Every row comes from one small tree of marks. Brackets hold a mark, then the marks that hang from it, in the order of their numbers. Every link used is in the known rows. Which tree was each row made from?
Known rows
{K692 {K539 K367 {K691 K837}} K816}: [ 22.8 -33.3  36.6   1.6  53.9  -3.2 -18.8   0.2 -14.5 -12.2  43.0 -26.5
  33.9 -19.0  -7.4   0.1 -54.2  -3.0  -5.6]
{K367 K816}: [  8.0  35.8 -33.6  -3.3   9.2   5.0   9.3  -0.4 -11.3 -33.0 -12.7   9.1
  14.7 -13.7  19.3   8.6  10.4 -15.8   3.1]
{K837 K691}: [ 18.4  22.2 -44.4  -6.3  26.4  16.5  16.1  11.6  20.9 -19.5   8.2 -43.0
  -5.2  -3.2  39.3   4.7  55.9   7.6  27.4]
{K691 K816 K837}: [ -9.3   7.8   5.9  13.9   1.5  33.6 -14.2  27.0  -7.6  -5.5  43.0  32.8
  -9.2 -22.5 -21.4   8.7  16.1 -24.9  41.3]
{K837 {K691 K816}}: [ 15.7  18.9 -32.6  10.7 -11.1  26.4   9.8  27.2   1.7  -0.3   9.8 -14.2
  -4.9 -21.8  -1.1  -0.6  67.8  -0.5  34.4]
{K816 K691}: [-15.4  13.3 -16.5 -10.3   1.6  21.5   0.5  -8.0  16.7 -14.3  20.5  -7.6
 -11.6  19.0  37.9   8.8  31.7 -11.2  21.4]
{K692 {K539 {K367 K559}} {K816 {K691 K837}}}: [  7.9 -31.6  22.7 -14.5  -9.4   2.6 -15.1 -11.3  10.4  14.6 -19.6  14.8
   4.3   5.1   9.6   7.6 -46.6  29.7 -45.6]
{K539 {K367 K816} K691}: [ 29.4  16.9 -21.3  -0.5  24.2 -45.8 -20.8   2.3 -25.4 -28.0   8.5 -19.7
  62.7 -39.8 -11.1  -4.2 -23.6 -25.8   9.5]
{K692 {K816 K367 K691}}: [-43.1  -2.2  22.7   0.9  -1.5  12.0  26.5 -25.8  -7.2  17.5  -9.7  15.9
 -40.5  55.3  30.9   1.2  20.1  16.9  -6.6]
{K692 K539 K816}: [  1.8  -8.6   2.1  -9.9  34.0  44.9  15.5  -9.4 -15.4 -32.1  11.3 -25.4
  -0.4  14.7  46.2   5.9   4.4  11.1 -24.4]
{K367 K559 K816}: [ 12.0  16.1 -45.7  -9.3 -15.5 -14.0  -0.4  -1.4  -5.0 -37.1 -53.0   4.2
  22.1 -18.1  14.4   7.7  -1.0  -8.0 -35.0]
{K691 {K816 {K367 K559}} K837}: [-24.7  -8.5  11.7  13.3 -24.4   8.7  -4.9  17.8  -6.1  23.9   1.6  31.5
 -32.4   2.2 -32.1  -2.8  16.7   0.9   4.2]
{K559 {K367 {K816 K691}}}: [ -4.1  50.2   4.3  -9.6 -15.3 -16.2  12.1 -18.1   2.4  -3.9 -34.8  26.8
  -2.8  15.1  12.9  -2.2  -1.3   4.9  20.5]
{K367 {K816 {K691 K837}}}: [ -2.9  24.0  -1.6   3.9 -15.7   9.4  12.8  -5.7  22.0   7.6 -10.5  48.7
 -10.4  -3.6  -6.7  15.9 -11.3 -14.9  18.7]
{K559 {K367 K816}}: [  5.7  53.7  -4.3  -8.6  17.3 -17.4   8.0  -6.0 -15.7 -31.4 -23.8  12.8
  11.7  -4.3  16.4  -2.5  -3.1   3.0  21.7]
{K367 K559 {K816 {K691 K837}}}: [  0.4   6.8 -14.5  -1.6 -39.4  -8.1   3.2  -3.5  27.3   4.0 -48.9  42.9
  -6.0  -6.3 -11.6  14.3 -22.9  -4.5 -21.8]
{K816 {K367 K559} {K691 K837}}: [-31.2 -11.0  11.2  -3.1 -19.1  -0.8   8.8  -9.8  33.2  32.0  -9.2  15.6
 -48.6  37.6   5.3   2.0   7.1  13.0  -1.9]
{K559 K367}: [ -6.9  36.0   0.3 -16.0  39.7  -2.6  -9.2  -2.8  -6.4 -37.3  15.1 -17.8
  -3.0   7.7  40.1  -4.1  13.1   3.1  39.5]

Write each row's tree
[-36.8   6.7  23.9   2.2   2.9  18.3  18.1  -9.3  26.7  34.5  29.8  23.2
 -51.4  41.6   9.8   2.5  19.4   2.4  36.6]  {K816 K367 {K691 K837}}
[ -0.6   0.2 -26.8   9.9 -36.7   2.4  19.8  18.4   1.8  31.3 -31.2 -13.8
 -28.2   4.1 -11.6 -12.1  67.6  27.5  -1.6]  {K837 {K691 {K816 {K367 K559}}}}
[ 16.5 -31.0   3.9  12.1  -6.6 -38.3 -56.1  29.8 -15.1  -4.7  21.0  -1.5
  42.0 -56.1 -53.9  -4.0 -30.1 -25.4   8.8]  {K539 {K367 K559} {K691 K816 K837}}
[ -5.3  43.7  24.3  -1.4  -8.0 -11.7  10.3  -8.9  15.0  12.1 -23.1  51.3
 -14.9   5.4  -9.7   4.1 -26.3   3.1  35.9]  {K559 {K367 {K816 {K691 K837}}}}
[-25.2 -29.8  17.3  -8.7 -24.4  19.2  31.4 -29.3   5.4  23.6 -39.8 -11.4
 -37.3  58.6  31.0  -4.7   5.8  42.7 -62.1]  {K692 K539 {K816 {K367 K559} K691}}
[  1.6  12.0 -38.9 -10.0 -45.8 -11.7   5.4 -11.6  13.1 -11.8 -62.5  17.4
   7.5   2.0  10.4   8.8   0.6  -1.5 -35.3]  {K367 K559 {K816 K691}}
[ -3.6  21.6 -13.7  15.1 -11.8  20.0  30.4  18.6  -4.3  36.0   8.0  -7.3
 -34.4   9.7  -7.1 -10.8  79.3  18.2  37.1]  {K837 {K691 {K816 K367}}}
[ 19.2 -26.3  -6.3  -4.0  29.1 -47.0 -49.5  13.4   7.0 -25.5  20.0 -30.6
  41.7 -37.7 -14.1  -0.8 -41.5 -18.5   0.7]  {K539 {K367 K559} {K691 K837}}
[ 45.9   6.9 -14.1  -5.9  24.4 -19.9  -7.7  -3.2 -21.0 -15.6  16.8 -41.4
  59.2 -31.3  -6.8  -8.5 -25.0 -11.7  -6.6]  {K692 {K539 {K367 K816} K691}}
[ 29.8  10.5  -0.1   8.0  30.6 -44.0 -22.9   9.9 -10.0 -11.7  21.0   6.1
  50.2 -48.4 -32.4   2.7 -45.6 -30.4  22.8]  {K539 {K367 K816} {K691 K837}}
[-20.4 -10.6  12.0  22.3   3.9   0.4   1.2  13.0 -27.2   9.1  43.5 -21.3
  -4.2   3.5 -29.8 -16.7  34.6 -24.8  30.9]  {K539 {K691 {K816 K367}}}
[ -3.4 -17.8  13.6  24.1  11.4  10.6 -22.7  28.6  -8.8 -12.2  55.9  -0.5
  12.2 -34.5 -46.3  -0.3  -1.4 -44.6  42.5]  {K539 {K691 K816 K837}}
[-31.3  -4.6 -12.2 -10.3 -23.3  -6.7  10.8 -16.5  19.6  16.4 -21.6  -8.2
 -35.1  45.4  28.3  -4.7  30.1  16.7 -16.5]  {K816 {K367 K559} K691}
[ 12.7  28.9  -0.9  -3.6 -10.3 -17.4 -11.7  -2.8   8.6  19.3  -2.5  53.5
  14.7 -18.2  -9.4  10.7 -27.7  -7.1  23.4]  {K539 {K367 {K816 {K691 K837}}}}
[-19.7 -36.1  20.3  25.0 -16.8 -15.1 -11.6  18.8  -5.7  21.3  13.0  -2.4
 -10.5  -9.4 -56.0 -11.3  -0.7 -17.4   3.4]  {K539 {K691 {K816 {K367 K559}} K837}}
[-24.4  -3.3 -10.5   4.9 -29.0   5.0  -1.3  10.4 -21.2  10.2  -9.1   6.3
 -20.8  11.1  -9.9  -8.7  40.8   4.1 -10.1]  {K691 {K816 {K367 K559}}}
[ -8.1 -12.2  12.0  -9.0   2.0  45.1  20.5 -21.6   3.1  -6.1   2.6  -9.9
 -13.9  34.6  40.5   5.7   5.3  13.8 -24.0]  {K692 K539 {K816 K691}}
[-29.8 -17.5  53.5   5.1   4.9  41.8  37.8 -23.3  13.3  42.2  12.7  20.0
 -56.3  56.7  12.4   0.5  -3.4  28.5  -7.9]  {K692 K539 {K816 K367 {K691 K837}}}
[ 49.8 -15.4  -6.3  -3.3   6.6 -34.6 -19.4   5.2   0.2  -6.0 -12.2 -21.1
  52.1 -42.2 -33.8  -4.4 -59.5  -4.7 -31.9]  {K692 {K539 {K367 K559 K816} {K691 K837}}}
[ -8.7 -55.5  39.1  11.6  21.5  -1.0  16.3 -10.3   0.1   8.4  -5.6 -32.8
 -15.8  21.8 -13.6  -9.0 -35.4  15.5 -47.8]  {K692 {K539 {K691 K837}} {K816 {K367 K559}}}
[-27.1 -11.4  31.1  -4.4   0.3  39.5  41.4 -29.7  -2.0  27.6   0.3  -4.6
 -42.6  64.4  34.9  -5.1  18.7  31.2 -23.5]  {K692 K539 {K816 K367 K691}}
[ -9.0 -17.7  33.9  -2.8   7.6  50.1  18.6 -13.9  17.6   7.5  13.5  14.4
 -26.2  25.0  16.7  11.9 -16.5  12.0  -8.3]  {K692 K539 {K816 {K691 K837}}}
[ 31.2 -37.6  11.3   5.8  -5.4  -9.9 -42.5  25.6 -11.1   6.2  32.3 -22.8
  40.6 -45.9 -51.4  -9.2 -30.8 -11.0  -7.6]  {K692 {K539 {K367 K559} {K691 K816 K837}}}
[ 26.5  21.1 -45.9 -17.3  -8.3 -41.3 -23.4   0.9 -16.7 -26.4 -46.3  10.3
  46.5 -31.9  12.0   3.4 -17.6   1.0 -30.7]  {K539 {K367 K559 K816}}
[ 35.6 -27.0 -21.8 -16.9  25.1 -23.1 -33.4   0.8  -3.7 -27.9  17.9 -78.5
  49.2 -21.8  12.0 -10.6 -19.9  -2.1 -28.3]  {K692 {K539 {K367 K559} K691}}
